Each row comes from the steps of one walk. Every step used is in the known rows, and no mark comes twice. Write the walk behind each row, first mark first.
(in the rows, 128 means zero)
Known rows
Y/B/P/S/W/T/M: [183 108 143 100 112 143 152  99 198 114 112 136 125 126  89 139 142 113
 144 139  87 165]
T/M/B: [108 129  85 157 115  79 110 156 166 113 103 134 166 138 105  84 112 136
 131 173 164 150]
B/P/S: [164 127 135  68 126 165 116 121 147 146 178  85 100 115 152 119 118 142
 145  83 125 173]
P/S: [147 153 112 118 161 135 104 148 132 110 152  71 113 145 142 120 110 128
 147 109 151 169]
W/B/P/S: [143 118 156  64 145 133 125 129 169 133 160  99 105 131 154  93 112 149
 117  86 120 122]
M/S/H/B: [101 135 159 203 164 136  63 139  65 110 144 120 127  96 134 161 116 122
 149  80 154 126]
T/W/S/P: [ 93  85  98 124 131 144 178 139 107 142  92  92 126 186 138  98 116 129
 128 167 171 104]
T/W: [107 129 103 136 117 143 160 179  97 154  74 148 138 160 103 101 124 152
 164 172 179 133]
S/H/B/P: [120 116 169 158 116 177  86 143  64 142 130 184 119  81 122 133 133 162
 148  73 118 128]
M/B/P: [130 113 114  80  85 101 141 133 133 178 115 149 141 120 137 106 149 175
 137 139 115 138]
B/P/S/H: [171 141 137 120 156 163  89 163  99 163 197 122  95 111 167 128 116 140
 152  77 122 169]
Y/S/W/B: [ 99 155  81 122 115  52 196 134 161 110  72 168 161 175 126 120 165 146
  82 201 106  66]
M/B/P/S/Y: [162 138 108  62 103  59 115 116 157 149 169  89 115 133 160 137 134 109
  89 107  90 141]
T/P/S/H/B: [146 158 114 189 173 182  64 149  89  96 134 127 122 109  96 156 105 101
 113  88 148 139]
T/M/S/W: [ 99 137  96 150 122 119 131 123 181 123 146  97 176 122 121 142 112 125
 123 162 180 127]
S/H: [117 151 123 193 149 134  97 188  64 151 144 166 127 120 140 127 135 148
 160 130 149 133]
W/B/P/S/Y: [140 128 160  68 122  95 121 110 171 126 187  98 100 126 164 121 123 102
  71  84  93  96]
T/W/B/P: [104  95 146  81  99 141 181 159 134 179  80 177 132 146 114  73 123 173
 132 151 149  86]
W/T: [133 131 149 136 142 112 150 129 105 128 121 142 123 143 114 100 128 134
 173 141 130 133]
H/B: [ 96 127 146 155 124 147 101 128  97  87  87 133 136 116  99 126 127 149
 144 104 144 130]
W/S: [ 89 125 138 140 157 119 130  96 123 104 129 102 136 126 155 117  91 115
 137 161 156 121]
H/B/P/S/W/T/M: [165 115 148  91 139 146 138  94 185  84 115 119 143 135  80 112  86 134
 133  99 120 146]
T/P/S/W/B: [130 161  78 103 157 124 162 146 180 123 100 120 159 164 106 140 122 136
  69 163 149  72]
M/S/W: [103 147 103 122 129 110 149 127 133 152 132  99 160 134 143 166 143 151
 133 152 158 111]
S/H/B: [103 140 148 207 153 148  76 171  50 106 106 170 131 111 112 135 124 149
 152  96 144 125]
Y/B/P/S: [167 110 155  93 102 174 107 107 148 133 136 106  87  96 134 155 165 123
 149  92  87 185]
Y/B: [113 120 142 163  97 148 115 132 113 119  83 149 119 106 109 154 184 129
 156 144 114 151]

Write each row's walk
[128 106 168 118  38 139 122  85 129 148 136 162 102  71 128 180 201  95
 108 117  58 129] => S/Y/B/P
[151 170  58 108 137 155 152 138 159 135 120 106 157 147 106 163 129 127
  96 160 152 125] => T/P/S/W
[152 118 158  81 129 177  93 102 134 104 138  89 105 105 122 128 108 142
 136  51 118 166] => H/B/P/S
[148 144 136 145 114 106  89 114 138  90 139  90  94 122 132 187 168  64
 108 113  89 152] => P/S/Y/B
[140 156 138 186 193 144  56 175  71  85 132 112 110 131 126 137 101 130
 148  69 146 154] => P/S/H/B
[122 127 159 164 124  73 112  72 170  97 203  85 131 111 124 131 101  36
 117 131 135 125] => W/T/M/S/Y
[119 166  60 128  95  84 186 126 139 123  92 153 157 158 125 143 170 138
 111 196 109 117] => Y/S/W
[131  83 134 149 127 129 129 103 162 120 191  60 120 142 124 100 128  92
 141 104 147 140] => W/T/M/S/P
[135 148  94 126 117 133 196 117 131 154  88 176 168 145  77 143 147 133
 123 194 131  89] => S/W/T/P
[183 136 130  49 142 124 179 116 148 157 139 116 124 156 129 125 126 156
 149 122 104 139] => B/P/S/W/T
[ 83 128 122 140 129  86 160 110 115 120 106 117 139 154 139 128  89  74
 104 195 160  88] => T/W/S/Y
[109 136 128 218 156 133  66 152 126 127 199 114 138  92 143 127  96  95
 147 122 181 151] => T/M/S/H
[ 96  97 165 155 147 167 128 129  66 138  83 175 129 116 125 115  75 134
 144 133 153 104] => T/W/S/H/B/P
[115 131 104  73  79  84 206 107 176 149  98 183 150 145 138 117 171 158
  78 175  77  71] => Y/S/W/B/P
[131  94 163 114  61 178 127 105 126 154 109 165 107  77 118 152 190 141
 152 120  87 156] => Y/B/P
[176 148 117 117 162 147 139 106 144 117 150  99 117 141  98 123 107  85
 133 132 133 149] => W/T/P/S
[133 129 141 161  95 141 109 110  86 120 128 190 111  90 127 134 152 123
 123 100  77 139] => Y/S/H/B/P
[127 119  71 132  80 118 161 123 127 124 138 106 108 160 142 117 192 118
 106 134  94 138] => Y/S/P
[102 118 133  72 100 121 185 140 155 169  98 177 157 135 134 114 153 198
 104 148 117  62] => S/W/B/P
[163 144  71  43 121  83 160 148 162 171 109 112 151 163 143 133 139 183
 117 143 116 136] => M/B/P/S/W
[151 131 156 117 173 132  99 172 122 152 179 138  98 127 167 103 110 150
 124  81 119 115] => W/B/P/S/H
[ 90 116 161 167 109  91 115  63 129  83 115 120 118 101 144 182 150  50
  96 166  94 105] => W/S/Y/B
[191 127 127 136 170  81 101 155 148 142 171 137 120 139 128  78  85 116
 153 119 119 172] => W/T/M/B/P/S/H
[100 104 185 159 153 161  92  94  79 115 135 157 123  81 149 133  88 128
 133  98 123 112] => W/S/H/B/P
[ 78 121 143 204 184 136 116 155  50 101  59 161 140 146 114 118  68 122
 148 158 181 100] => T/W/S/H/B
[ 94  92 117 129 136 138 142 108 120 120 144  75 119 152 163 115 127 126
 117 131 142 110] => W/S/P
